Each row comes from the steps of one walk. Every step used is in the known rows, and no mark comes twice. Write the walk behind each row, first mark first.
In the rows, zero is written as 128.
Known rows:
forer-mogo-tena: [160 129 184  98 107  92 151  69 127 108  79 137 177 154 189 116 176 150
 131 178 104 134 128 133]
tunuzun-rete-kiza-mogo: [149 180 139 148 125  84 137  60 125 140 127 108 120 145 117 140 155 110
 106  77  98 144  53 118]
forer-todom-valol-tunuzun: [110 106 138 155  99 134 165 127 165 138 129 178 101 155  85 123 173  82
 111  99 134 166 123 127]
mogo-forer-todom-kiza-rete-tunuzun: [111  61 112 153  96 209 116 101 111 107 163 171  89 163  64  66 180  94
  85 101 111 110  84  76]
todom-valol-tunuzun-rete-kiza: [120 161 117 153 147  80 169  70 150 152 122 118 115 147 104 149 174  72
 126  78 134 160 103 127]
rete-fofaz: [122 106 128 115 146 118 160 109 137 134 117 136 132 143 113  89 131 123
 126 115 135 143 104 143]
todom-valol-tunuzun-rete-fofaz: [121 131 117 121 162  76 194  67 154 157 110 144 127 185  96  79 166  76
 116  81 129 165 100 146]
valol-todom: [133 114 138 135 126 109 133 140 121 127 128 162 129 127 123 148 138 121
 135 162  92 127 126 131]
rete-kiza-mogo: [135 166 145 159 114 110 122  91 127 122 120 108 121 125 124 152 154 128
 112 102 110 160  66 120]
kiza-todom-valol: [105  91 144 139  79 120 126 122 140 144 151 139  94 155  80 140 140  71
 117 127 124 145  94 122]
todom-valol: [118 121 127 135 119 124 135 139 142 135 128 128 121 137 104 123 151 101
 133 128 142 160 119 135]
mogo-forer-todom-kiza: [121  72 110 140  84 169 138 115 153 101 164 189  82 145  97 114 172  94
  84 121 105 126  95  92]
valol-tunuzun-rete-kiza: [131 168 117 146 156  82 163  59 137 146 121 119 122 138 127 151 151 100
 121  77 121 127 111 120]
kiza-mogo-tena: [154 150 161 114  91  95 134  76 124 116  88 133 153 155 155  96 179 152
 112 147  95 162 100 147]
forer-mogo: [148 140 170 123 127 113 130  97 128 110 109 132 154 152 169 140 139 135
 126 150 106 123 117 112]
tena-mogo: [ 97 114 129 104 112 114 114 105 129 115 105 144 157 130 136 122 144 144
 136 152 111 149 136 122]
kiza-todom-valol-tunuzun: [ 99 110 146 148  91 108 135  99 148 144 138 146  98 170  94 146 151  70
 113 118 117 148 110 122]
kiza-todom-forer-mogo: [145  95 201 130  60 125 146  99 115 119 120 170 111 178 137 162 142 104
 101 148  83 122  87 109]
tunuzun-rete-fofaz: [136 120 119 105 158  92 176  78 134 153 124 137 130 162 106  77 133 104
 119  88 122 127  93 139]
kiza-mogo-forer-todom: [137 141 140 175  82 136 108  88 169 116 165 173  96 157 119 104 169 104
  81  95  69 141  50  80]
tunuzun-rete: [143 144 117 118 139 102 143  97 126 147 137 129 127 147 123 117 130 109
 122 103 116 113 117 124]
todom-valol-tunuzun: [113 140 128 145 132 112 146 116 148 134 115 136 126 151 117 129 159 100
 127 119 136 166 134 135]
mogo-forer-todom-valol-tunuzun-rete: [122 135 110 170 115 107 156  68 189 146 169 184  89 176 100 100 186  46
  93  70  93 141  86  85]
valol-todom-kiza-rete-fofaz: [129  68 142 129 145 140 155 129  79 134 114 170 134 153  66  79 168 119
 133 159 108 143 107 147]
valol-tunuzun: [123 145 128 138 142 115 139 106 136 127 113 137 132 144 142 134 138 127
 122 121 122 132 144 127]
tena-mogo-forer-todom-valol-tunuzun: [ 76 109 120 158  88 119 128  76 193 113 138 200 121 164 113 105 202  82
 107 120  91 178 106  85]
mogo-tena: [140 118 143 102 109 108 150 100 127 124  97 135 150 132 151 105 164 144
 133 155 123 138 140 151]

Which walk is each row?
[125  71 142 143  93 190 138 145  93 133 139 172 105 140  54  95 167 112
 113 117 135 127 120 120] => forer-todom-kiza-rete
[165 109 195 134 100 111 158 131 109 107  99 196 138 161 155 165 161 126
 123 180  66 140 110 124] => valol-todom-forer-mogo
[139 123 137 118  94 137 127 111 106  99 110 141 118 157 114 126 160 140
  90 136 106 158  92 132] => todom-kiza-mogo
[137  90 146 129  62 157 145 121 122 103 124 182  93 161  80 120 174 121
  74 114 105 156  80 126] => forer-todom-kiza-mogo
[118 128 127 164 113  99 189  79 168 157 135 160  89 149  72 143 185  54
 110  57 133 159  90 119] => forer-todom-valol-tunuzun-rete-kiza
[ 91  73 124 147  82 177 101  93 120 111 148 194 126 148  83  74 196 112
 109 138  91 141 102  78] => tena-mogo-forer-todom-kiza-rete
[155 117 189 139  74  93 169  54 117 138 129 154  99 174 123 181 155  74
 100 102  84 117  54 101] => tunuzun-rete-kiza-todom-forer-mogo
[128 105 132 134 126 171 119 136  75 128 124 129 131 139  87  99 156 132
 131 138 137 128 131 129] => todom-kiza-rete
[145 163 128 185  98 103 132  40 169 136 173 156  85 152 104 123 182  75
  79  53  69 133  16  70] => tunuzun-rete-kiza-mogo-forer-todom
[109 107 144 152  90 115 128  97 132 138 150 119  90 123  93 175 130  90
 120 111 122 121  81 111] => rete-kiza-todom
[121 153 139 195  86 121 126  78 189 121 152 182  94 181 110 105 201  76
  77  88  77 177  57  87] => kiza-mogo-forer-todom-valol-tunuzun
[113  45 130 127  92 208 139 128  84 118 132 166  99 158  47  79 166 109
  96 104 138 119 110 111] => forer-todom-kiza-rete-tunuzun
[138 136 119 142  99 137 104  85 130  91 141 146 108 162 133 112 176 124
  78 132  77 147  67  97] => todom-kiza-mogo-forer
[124 122 135 141 102  88 142  64 129 156 158 119  90 141  88 163 133  71
 113  86 108 105  71 107] => tunuzun-rete-kiza-todom
[ 81  90 120 148  74 131 118  98 186 116 151 193 116 146 100 101 192  82
 112 127  96 175  89  85] => tena-mogo-forer-todom-valol
[ 95 130 111 131 118 114  92  77 155 105 138 150 148 135 157 109 158 129
 123 148  83 140 111  86] => tena-mogo-forer
[126  84 157 135  63 140 144 131 116 135 139 167  85 157  99 152 130  96
 104 123 105 128  99 126] => kiza-todom-forer
[134  90 143 141 126 151 123 147  70 127 125 164 131 138  82 117 165 123
 135 172 101 128 130 132] => valol-todom-kiza-rete
[ 90  60 110 118  68 157 124  93 154  89 141 208 110 147 105 108 188 110
  91 142  89 147 104  87] => tena-mogo-forer-todom-kiza
[158 124 184 126 100 130 154 116 115 108  97 161 138 161 161 145 150 132
 115 147 102 139 111 122] => todom-forer-mogo
[120  92 156 154  64 133 154 116 119 135 139 149  73 135  88 181 141  88
 108 107 118 136  77 122] => rete-kiza-todom-forer
[132 138 119 114 172  80 186  55 143 150 110 145 136 176 119  84 143 103
 113  81 115 130 108 138] => valol-tunuzun-rete-fofaz
[122  65 130 124 125 170 123 130  62 111 116 159 124 156  74 104 164 123
 119 158 103 120 120 122] => valol-todom-kiza-rete-tunuzun
[126 154 118 135 145  86 161  85 146 152 122 137 125 170 114 118 163  81
 120  93 123 151 124 130] => todom-valol-tunuzun-rete
[134 151 116 137 144  96 153  82 130 148 135 110 117 122 114 146 141 101
 127  85 126 122  95 119] => tunuzun-rete-kiza
[118 140 134 151 116  76 153  43 138 155 143 127  95 156 104 169 143  69
 107  78 102 110  86 106] => valol-tunuzun-rete-kiza-todom
[139 103 198 149  63 118 154  85 120 120 121 153 100 155 127 193 153  95
 107 129  96 131  65 105] => rete-kiza-todom-forer-mogo
[157  85 214 105  41 106 168  72 116 114  89 177 133 184 161 140 180 119
 106 174  80 133  98 132] => kiza-todom-forer-mogo-tena
[ 93 117 144 167  94  98 146  85 152 143 137 127  88 147  84 176 163  61
 117 102 130 158  88 118] => rete-kiza-todom-valol-tunuzun
[171 114 198 100  81 112 178  89 115 104  67 169 161 166 186 122 187 148
 121 173  98 151 124 145] => todom-forer-mogo-tena
